Each row comes from the steps of one path. Every step used is in the known rows, and no mark comes twice. Write the path behind each row, first mark first.
In the rows, zero is written as 128.
Known rows
zuzumi/mibipar/govo/ruze: [120 153  68 142 125 108 120 121 118 129 173 139 155 137 117 141 145 104
 126 141 148 131 119 162 137 146 121 136 137]
posid/vaki/niduz/fimev: [154 141 217 133 137 116 122 145 121 118 144 155  90 112 155 147 121 110
 114  98 163 130 109  85 134 134 120 137 116]
ruze/govo: [113 143 134 121 133 117 127 128 121 120 129 145 148 137 130 135 115 140
 142 117 145 130 108 159 143 135 106 142 117]
fimev/niduz/zuzumi/mibipar: [125 101  93 135 132 116 113 133 127 128 124 123 146 127 128 119 147 104
 136 134  94 133 134 146 154 132 116 142 109]
niduz/fimev: [136 119 177 119 133 117 113 133 117 131 132 150 125 114 121 132 135 140
 125 112 145 128 108 140 138 133 109 130 114]
vaki/niduz/zuzumi: [124 105 122 135 135 120 134 136 132 114 132 124 114 129 127  88 140 114
 127 108 124 133 139 114 131 131 121 133 106]
fimev/niduz: [141 118 145 133 124 118 131 136 126 141 129 139 146 130 137 156 125 109
 146 135 135 132 125 148 155 136 120 142 110]
vaki/niduz: [142 127 158 137 130 117 131 135 122 125 139 133 117 129 128 119 127 109
 139 113 140 132 128 124 123 136 130 137 114]
vaki/posid: [147 123 162 129 138 125 139 132 152 141 147 140 123 121 124 139 139 122
 135 110 134 128 136 113 122 139 122 129 110]
fimev/niduz/lutak/sadugev: [104 111  98 119 141 120 136 130  96 129 137 155 169 148 142 128 104 104
 170 117 138 136 111 164 175 151 131 137 112]
zuzumi/mibipar: [141 131 125 132 133 114 110 129 115 129 138 138 140 124 121 116 142 124
 139 126 106 127 128 167 127 136 129 135 115]
govo/ruze: [135 129 114 126 130 116 142 129 121 140 149 140 148 128 124 148 133 131
 128 127 163 128 116 148 156 139 127 135 127]
zuzumi/niduz: [130 125 160 132 127 118 131 135 120 133 117 131 117 127 136 114 125 145
 148 109 141 131 121 127 114 130 123 132 106]
sadugev/lutak/ruze/govo/mibipar: [102 150 201 136 150 102 115 108 119 128 143 123 145 112 138 176 164 140
 127 124 164 134 119 149 162 150 148 156 139]
vaki/niduz/zuzumi/mibipar/govo/ruze: [107 131  50 149 132 108 121 124 126 112 170 118 133 139 115 111 151  82
 114 127 141 137 128 117 133 140 118 139 133]
lutak/niduz/vaki/posid: [153 108 157 124 133 138 147 123 166 127 147 123 103 107 137 181 127  98
 124 130 139 131 130  72 122 133 113 140 120]
ruze/muzag: [162 126 142 121 134 124 123 136 117 123 132 153 124 127 126 170 121 146
 141 117 106 132 151 155 142 136 114 130 115]
mibipar/govo/ruze: [117 149  85 139 120 114 141 126 128 131 170 148 152 140 125 146 136 113
 125 138 170 132 118 154 145 145 114 132 130]
sadugev/lutak/ruze/muzag: [166 133 178 120 142 119 114 124 118 126 127 128 130 111 125 200 163 148
 129 126 149 137 161 145 169 146 152 137 130]
posid/vaki/niduz: [156 149 179 142 131 117 140 146 129 118 145 152 102 125 162 135 117 107
 127 108 145 129 129 102 132 136 135 137 113]
mibipar/zuzumi/niduz/vaki/posid: [124 124 138 126 129 135 147 131 158 121 133 127  79 122 119 142 125 141
 125 109 139 127 139  52  89 134 117 124 102]
fimev/niduz/vaki: [150 100 134 127 121 127 139 132 133 128 141 132 119 118 139 173 118 110
 131 130 141 129 126 127 163 129 115 139 107]
sadugev/lutak/niduz/vaki: [131 115 159 129 138 127 147 121 138 120 130 103 114  93 129 154 139 106
 122 144 159 130 138 117 144 134 122 142 115]
lutak/ruze: [154 131 154 124 119 120 118 127 127 131 135 147 144 132 141 160 156 140
 130 130 151 131 125 144 154 140 155 136 128]
zuzumi/mibipar/govo: [122 151  96 146 123 112 110 126 122 120 158 145 144 135 120 111 145 108
 136 137 114 131 131 173 117 143 117 132 118]
ruze/govo/mibipar/zuzumi/niduz: [ 66 160 152 141 136 108 125 123 116 117 123 144 120 142 131 129 113 157
 144 121 121 132 112 119  93 141 107 146 120]
govo/mibipar/zuzumi/niduz/lutak/ruze: [ 85 141 153 130 121 112 116 117 107 128 130 158 133 141 149 161 134 154
 148 127 139 132 108  96 107 156 151 137 127]
fimev/niduz/zuzumi/mibipar/govo/ruze: [106 123  37 145 124 110 121 125 131 128 160 125 162 140 124 146 150  82
 122 149 135 138 127 140 165 141 105 144 129]
mibipar/govo: [121 148 111 142 118 117 132 130 132 121 154 155 141 138 129 117 135 118
 135 133 138 131 132 162 125 142 111 127 113]

Which path is each row?
[122 120 138 124 129 118 131 131 107 125 140 142 133 132 135 128 106 109
 154 107 155 132 107 116 126 145 124 134 108]	vaki/niduz/lutak
[160 128 115 118 134 121 134 130 113 132 148 147 136 129 122 198 121 142
 130 121 140 133 139 145 161 139 116 136 132]	govo/ruze/muzag
[ 69 137  82 119 139 124 138 132  93 112 118 155 141 160 124  78 103 148
 165 109 133 132 116 135 115 152 133 122 108]	mibipar/zuzumi/niduz/lutak/sadugev
[ 90 145 160 149 132 111 130 128 118 129 126 145 110 132 130 114 130 152
 141 126 103 129 134 118  85 142 126 135 111]	govo/mibipar/zuzumi/niduz
[102 131  32 139 129 111 123 123 129 119 165 132 152 136 117 110 158 108
 113 136 129 132 128 150 144 141 112 132 129]	niduz/zuzumi/mibipar/govo/ruze
[149 103 170 126 133 132 145 129 154 130 141 116  76 109 134 151 125 132
 130  91 150 129 129  63 109 127 119 129 104]	zuzumi/niduz/vaki/posid
[ 69 160 126 118 127 112 112 110 107 115 143 171 165 152 141 184 123 151
 141 135 144 131  92 127 136 161 132 147 137]	niduz/lutak/ruze/govo/mibipar/zuzumi
[177 143 174 116 126 124 117 136 109 109 146 170 113 135 180 231 110 120
 137 103 158 137 126  79 159 151 149 140 132]	posid/vaki/niduz/lutak/ruze/muzag
[ 97 148 140 144 132 112 134 126 124 127 145 162 130 132 123 120 137 143
 130 140  94 125 139 147 106 147 125 132 115]	govo/mibipar/zuzumi
[107 124 168 141 138 123 145 122 154 126 151 133  70 114 126 150 130 140
 123 108 113 127 139  52  81 138 121 131 109]	govo/mibipar/zuzumi/niduz/vaki/posid
[158 122 136 103 123 126 109 125 106 122 135 165 147 136 145 216 125 150
 148 118 141 135 127 134 163 151 138 133 130]	niduz/lutak/ruze/muzag
[156 106 150 122 135 133 148 128 158 129 158 132  97 110 127 156 132 123
 120 103 137 125 135  92 130 133 119 127 107]	niduz/vaki/posid
[100 127 148 141 129 118 139 123 125 116 138 138  83 121 132 131 123 153
 125 121 110 126 132  97  94 134 122 132 109]	govo/mibipar/zuzumi/niduz/vaki
[ 85 138 109 119 120 124 133 133 109 124 111 150 135 144 126 112 105 153
 158 121 143 128 110 109  97 148 116 123  99]	mibipar/zuzumi/niduz/lutak
[141 135 178 128 137 114 123 124 125 135 129 121 142 113 127 152 174 137
 127 131 172 131 139 146 163 146 163 137 125]	sadugev/lutak/ruze
[123 133 172 136 141 118 138 125 131 132 118 110 141 105 127 136 147 107
 138 149 154 133 136 138 136 141 125 144 117]	sadugev/lutak/niduz
[141 112 180 129 149 132 152 118 164 129 142  95 101  87 124 173 146  95
 120 131 163 131 143  73 132 138 120 141 114]	sadugev/lutak/niduz/vaki/posid
[104 137 166 123 127 120 114 136 115 124 108 143 107 128 113 117 128 159
 130 117 147 130 111 100  96 134 107 126 108]	mibipar/zuzumi/niduz/fimev
[122 109  89 130 137 117 113 131 125 118 129 130 139 124 120  82 155 130
 127 121  88 128 138 158 133 132 121 130 108]	niduz/zuzumi/mibipar
[105 119 112 123 148 119 137 130  92 114 148 149 138 147 132  95 106 103
 161  96 145 135 114 141 144 150 142 132 117]	vaki/niduz/lutak/sadugev
[109 121  62 147 122 114 112 130 134 119 143 131 152 138 130 116 151  87
 133 144 103 137 139 151 144 139 102 139 111]	fimev/niduz/zuzumi/mibipar/govo
[ 98 143 164 137 142 106 125 119 117 125 147 151 140 127 139 144 121 139
 140 115 120 130 108 160 134 139 110 150 125]	ruze/govo/mibipar
[139 128 144 140 135 121 144 147 138 107 138 145 101 124 162 101 130 111
 115 103 126 129 140  93 139 131 126 133 106]	posid/vaki/niduz/zuzumi
[ 90 136  90 150 141 113 117 118 139 110 133 101 145 112 119  97 171  85
 124 159 119 138 149 143 126 144 109 141 118]	sadugev/lutak/niduz/zuzumi/mibipar/govo
[128 116 197 124 133 115 111 135 114 133 114 134 105 114 128 126 129 150
 135  99 157 132 101 109 117 128 109 132 110]	zuzumi/niduz/fimev
[102 131  65 147 124 119 112 122 140 107 139 130 148 134 132 105 152  88
 128 157  95 138 136 140 118 138 102 140 124]	lutak/niduz/zuzumi/mibipar/govo
[105 113 135 133 146 122 140 126 141 121 110 102 139 105 126 104 159 111
 125 143 134 134 146 128 144 137 116 140 110]	sadugev/lutak/niduz/zuzumi
[113 147 179 132 135 107 110 113 119 124 148 152 147 133 152 184 145 143
 131 123 140 133 105 144 153 144 141 155 144]	lutak/ruze/govo/mibipar
[138 106 148 126 125 126 139 131 126 121 129 123  91 115 138 132 119 145
 132 104 147 128 121 106 122 123 121 130 103]	zuzumi/niduz/vaki
[125 121 154 114 117 120 115 125 108 132 119 142 141 135 155 160 130 148
 156 109 176 134  97 106 135 145 149 135 120]	zuzumi/niduz/lutak/ruze
[161 113 140 108 118 125 107 127 107 131 130 158 157 139 155 252 117 124
 157 131 146 141 124 123 182 150 133 144 129]	fimev/niduz/lutak/ruze/muzag
[ 46 153 132 128 135 110 125 118 100 116 125 154 138 146 136 138  94 157
 159 113 132 131  90 111  96 151 103 143 114]	ruze/govo/mibipar/zuzumi/niduz/lutak
[133 124 135 111 118 122 118 124 113 131 137 158 160 136 148 168 137 139
 145 123 163 130 104 136 157 150 149 132 124]	niduz/lutak/ruze
[115 128 117 127 119 130 142 133 131 112 121 134  92 129 122 123 117 154
 127 123 135 125 131  96 102 130 117 125 102]	mibipar/zuzumi/niduz/vaki
